Known rows, with every way that one mark hangs from another
[J_270 J_776 [J_818 [J_105 J_399]]]: [ 12   5  11  -1  -7  15  -2  -7  -7   5  18 -19   7 -17 -13  13  49  10
  -6  -1  13 -15  24]
[J_776 J_459]: [ 10  15   4 -11   3  20  13   8   9  13  26   7  -4  -9 -10  10  24  -8
 -13   3   9 -16  16]
[J_496 [J_459 J_776]]: [ 16   0  17 -18   2  17   1  -9   3   9  19  -3   9   4   0   1  22 -11
  -6   7   1 -17  12]
[J_496 [J_459 [J_776 J_105] J_794 [J_818 J_270]]]: [ 23   7  26 -25  -8  10  -8   1  10  25  11  29  16  13   2   4  30 -11
  -9  -7   1   9  16]
[J_496 [J_459 J_776 J_794 [J_818 J_105]]]: [ 18   9  30 -22  -6  10  -8 -11  13  14  10  19  17   4  -2   8  23  -7
  -7   2  -5  -3  19]
[J_794 [J_776 J_69 [J_270 [J_105 J_399] J_818]]]: [ 27   1  16  -7 -15  -1   9  -8  -8  21  14  -6  -7  -4   0  -9  52  -4
 -10  16  21 -11  28]
[J_459 J_496]: [  8   1  -9 -19  -4  14  10  -3   9  21  10   6  -4  -6  -5   0  29  -8
  -8  13   1 -16  18]
[J_794 [J_776 J_69 [J_105 J_399] J_270 [J_459 J_496]]]: [ 13   1   0 -10  -1   5  15   2   5  31  18  15 -19  -3 -15   4  51 -20
 -26  22   8   1  26]
[J_776 J_69 J_270 [J_459 J_794]]: [ 16  10  13 -26  -5   5   7  12   3  36  25  30 -14  -4  -8   3  20 -13
 -21   8  17 -11  21]
[J_399 J_105]: [  2   7  -6 -24 -10  12   9  -2   5   8  13   6   2   2  -6   5  30 -12
 -16   5   8 -11  14]
[J_496 J_459]: [ 12   6   5 -17   0  14   3   1   3   4  22  -6   7   0   1   2  32 -10
  -4  10   6 -13  13]
[J_270 [J_776 J_69 [J_459 J_794]] [J_818 [J_105 J_399]]]: [ 18  12  21  -6  -5  11   3  -2  -1  23  22  -3   1 -22 -19  22  43   4
 -15  -4  15 -13  28]
[J_776 J_69 J_105]: [  6   4  -3 -19 -11  21   6   5 -11  20  25  18  -7  -7  -4   8  33 -12
 -26   1  12 -17   9]
[J_496 [J_459 J_776 J_794 [J_818 J_270]]]: [ 28   8  29 -29  -8   3  -6  -5  11  22  10  17  17  12   3  -3  24  -3
   2  -1   2   1  20]
[J_818 [J_105 J_399] [J_270 [J_776 J_459]]]: [ 12  13  12  -5   0   3   5   2  -4   7  19 -14   8 -11 -27  10  36   6
 -11  -3  20  -4  27]
[J_496 [J_459 [J_818 [J_105 J_399]]]]: [ 14  16  10 -12  -6  12  -4 -11   7  -4  16  -4   9   1  -5   7  47   3
   4   9  -4  -2  18]
[J_776 J_69 J_459]: [  8  15   5 -16  -4  15  14   4   0  19  29   9 -10 -10 -10  12  23 -10
 -19   6  14 -20  16]
[J_496 [J_459 J_776 J_818]]: [ 16   8  24 -17  -6  16  -2 -13   9  11  20   7   7   7   5   6  26  -9
  -2   5  -4 -13  13]
[J_459 J_496 J_776 J_818]: [ 12   4   9 -19 -11  16   6 -16  15  29   8  18  -3   1  -1   5  25  -8
  -7   8  -9 -15  19]
[J_459 J_776 J_794 J_818]: [ 23   4  22 -24 -11  15  -2  -5  14  27  15  27   5   2   1   1  20  -1
  -7  -5  -7 -17  17]
[J_818 J_105]: [  6   9   1 -16  -6  14   4   1  -3   6  14   5   6 -10 -13   3  25  -1
 -15   6  11 -14  17]
[J_270 [J_776 J_69] [J_818 [J_105 J_399]]]: [ 11   5  11  -6 -13  12  -1 -13 -17  11  21 -17   0 -19 -13  14  49   8
 -13   2  18 -20  23]
[J_459 J_496 [J_776 J_69] J_794 J_818]: [ 19   0  15 -29 -17  10   3 -15  13  44   7  31  -5   0  -1   3  22  -9
 -12   7  -8 -17  21]

Rows
[ 13   2  12 -22  -9  -6  11   3   5  42  15   9   0 -10 -17  10  26 -12
 -18   4  20  -9  29]
[J_818 [J_270 [J_776 J_69 [J_459 J_496 J_794]]]]
[ 14   2  -5  -2   7  16  18   3  18  17  16   3  -5  -7 -16   9  52 -14
 -17  12  -5  -2  23]
[J_794 [J_776 [J_105 J_399] [J_459 J_496]]]
[ 18  11  17 -23  -9   9  -4   1  16  15  19  15   9   4   7   5  34  -7
   1   4  -4  -6  16]
[J_496 [J_459 J_794 J_818]]
[ 26   2  18 -17 -12   5  -2  -2   7  15  23  10   5   5   4   3  61  -9
  -9   8  -6  -1  20]
[J_496 [J_459 [J_794 [J_776 J_69 [J_105 J_399]]] J_818]]
[  8   3  14 -10 -16  12   3  -5 -13  21  27  -9  -5 -16  -3  15  39  -1
 -15   2  22 -27  18]
[J_270 [J_776 J_69] J_818]
[  7  25  10 -17 -13  11  10   9  -1  26  25  30  -8  -2 -10  18  33 -11
 -23  -5  17   1  17]
[J_776 J_69 J_105 [J_459 [J_818 J_270]]]
[ 12   8  20 -14  -5  15  -2  -7  -7  19   8  16   0  -3  -9   4  22  -3
 -18   8  19  -7  22]
[J_459 [J_776 [J_270 [J_818 J_105]]]]
[ 23   4  20 -24 -20  -9  -2  -5  -1  21  12  19  -5   1  -8  -8  47   3
 -13  18   8  -3  31]
[J_459 [J_794 [J_776 J_69 J_270]] [J_818 [J_105 J_399]]]
[ 22   9   2 -16   0  22   8  12   6  27  28  21  -9  -9 -12  10  39  -8
 -20  -6   1  -9  15]
[J_776 J_69 [J_105 J_399] [J_459 J_794]]
[ 26  -8   4 -18  -8   9   6   5  -2  20  21  10  -1  -5  -5  -5  51  -4
 -19   4   1 -12  19]
[J_459 [J_794 [J_776 J_69 [J_105 J_399]]]]
[ 10  -5   2  -8 -11  16   0  -1 -16  19  31  -5  -6 -10  -8  10  50  -4
 -22  -4  10 -22  12]
[J_270 [J_776 J_69 [J_105 J_399]]]
[ 12   8  21  -8 -22  -6   2  -2  -1  20  16   1  13  -3  -3   4  33  -4
  -9  -8  20 -10  22]
[J_459 [J_818 [J_270 J_105 J_776]]]
[ 27  -3  16 -17 -11   8   4 -13 -10  29  15   8  -6   4  -4 -13  27  -8
 -15   6   9 -19  17]
[J_459 [J_776 J_69 [J_270 [J_105 J_399]]]]
[ 29   3  22 -17 -25  -9  -2  -6  -4  31  15   2   9  -3  -5  -2  42   5
  -5 -10  13 -10  25]
[J_459 J_794 [J_818 [J_270 [J_105 J_399] [J_776 J_69]]]]
[  7  14  12 -13 -11   0  19  -8  16  27  18  14 -12  -6  -9  13  38 -16
 -17  21   4 -11  28]
[J_794 [J_776 J_69 [J_459 J_496 J_818]]]
[ 11  23  11 -27 -14  -4   8  -1  12  36   2  33   0  -6 -19  12  24  -8
 -15   9  12   7  31]
[J_776 J_69 [J_459 J_496 J_794 [J_818 J_105 J_270]]]
[  1   6  10   0   0  20   7  13   2  19  34   7  -1 -13 -13  24  34 -15
 -29  -8  14 -14  14]
[J_270 [J_776 J_105 J_459]]
[  3   7  15  -3 -10  12  -1  -3  -7   9  17  -9   9 -19 -12  18  37   2
 -16   0  21 -16  22]
[J_270 J_776 [J_818 J_105]]
[  2  19  -1  -8  -4  22  11   4  22  29  18  32  -9  -6  -8  24  36 -19
 -20   3  -3   0  17]
[J_776 J_105 [J_459 J_496 J_818]]
[  9   4  14 -14 -28 -12   7 -13  -3  37   8   5   4  -5  -6   6  35 -13
 -13   4  20 -10  26]
[J_459 J_496 [J_818 [J_270 J_105 [J_776 J_69]]]]
[ 21   5  31 -13 -10   7   0 -14  -8  29  13   6   2   3   6   2  27 -21
 -14  11  22  -9  18]
[J_496 [J_459 [J_776 J_69 [J_270 J_105 J_818]]]]
[ 36   1  25 -17 -13   7  -4  -8  13  34   9  27   3   9   3 -11  29  -2
  -5  -3  -5  -7  22]
[J_459 [J_776 [J_270 [J_105 J_399]]] J_794 J_818]
[  3  16  21  -3  -9  10   6   2  10  17  33   5  -3 -10  -8  23  32  -6
 -14  -3   9 -18  19]
[J_270 [J_776 [J_459 J_818]]]
[ 14   9  15 -18 -12  16   0  -1   0  23  14  28   5   7  -4   4  28  -5
 -17  -9   6  -1  15]
[J_459 [J_776 J_105] [J_818 J_270]]
[ 22  14  24 -23 -11   3  -4 -23  -8  10  10   0  10   8 -10   0  36   3
  -1   7   6   1  22]
[J_496 [J_459 [J_776 J_69] [J_818 [J_105 J_399] J_270]]]
[ 15   0  10 -17  -5  16   4 -10   6  36   4  16  -9   0  -2   1  26 -10
 -11  16   9  -8  22]
[J_459 J_496 [J_776 [J_270 J_818]]]
[ 27   8  23   0  -9   9   8  -1   5  32  24  -5   2 -19  -9  16  43  -4
 -12 -11  14 -17  25]
[J_270 [J_105 J_399] [J_776 J_69 [J_459 J_794]] J_818]
[ 14   9  16 -23 -18  12   1  -6 -10  29  17  30  -2   5  -4   6  27  -7
 -23  -6  12  -6  14]
[J_459 [J_776 J_69 J_105] [J_818 J_270]]
[ 18   1   2 -11  -7  25   2 -14  14  28  10  21  -5   3  -4   7  43  -7
 -10   1 -18  -6  16]
[J_459 J_496 [J_776 [J_105 J_399]] J_818]
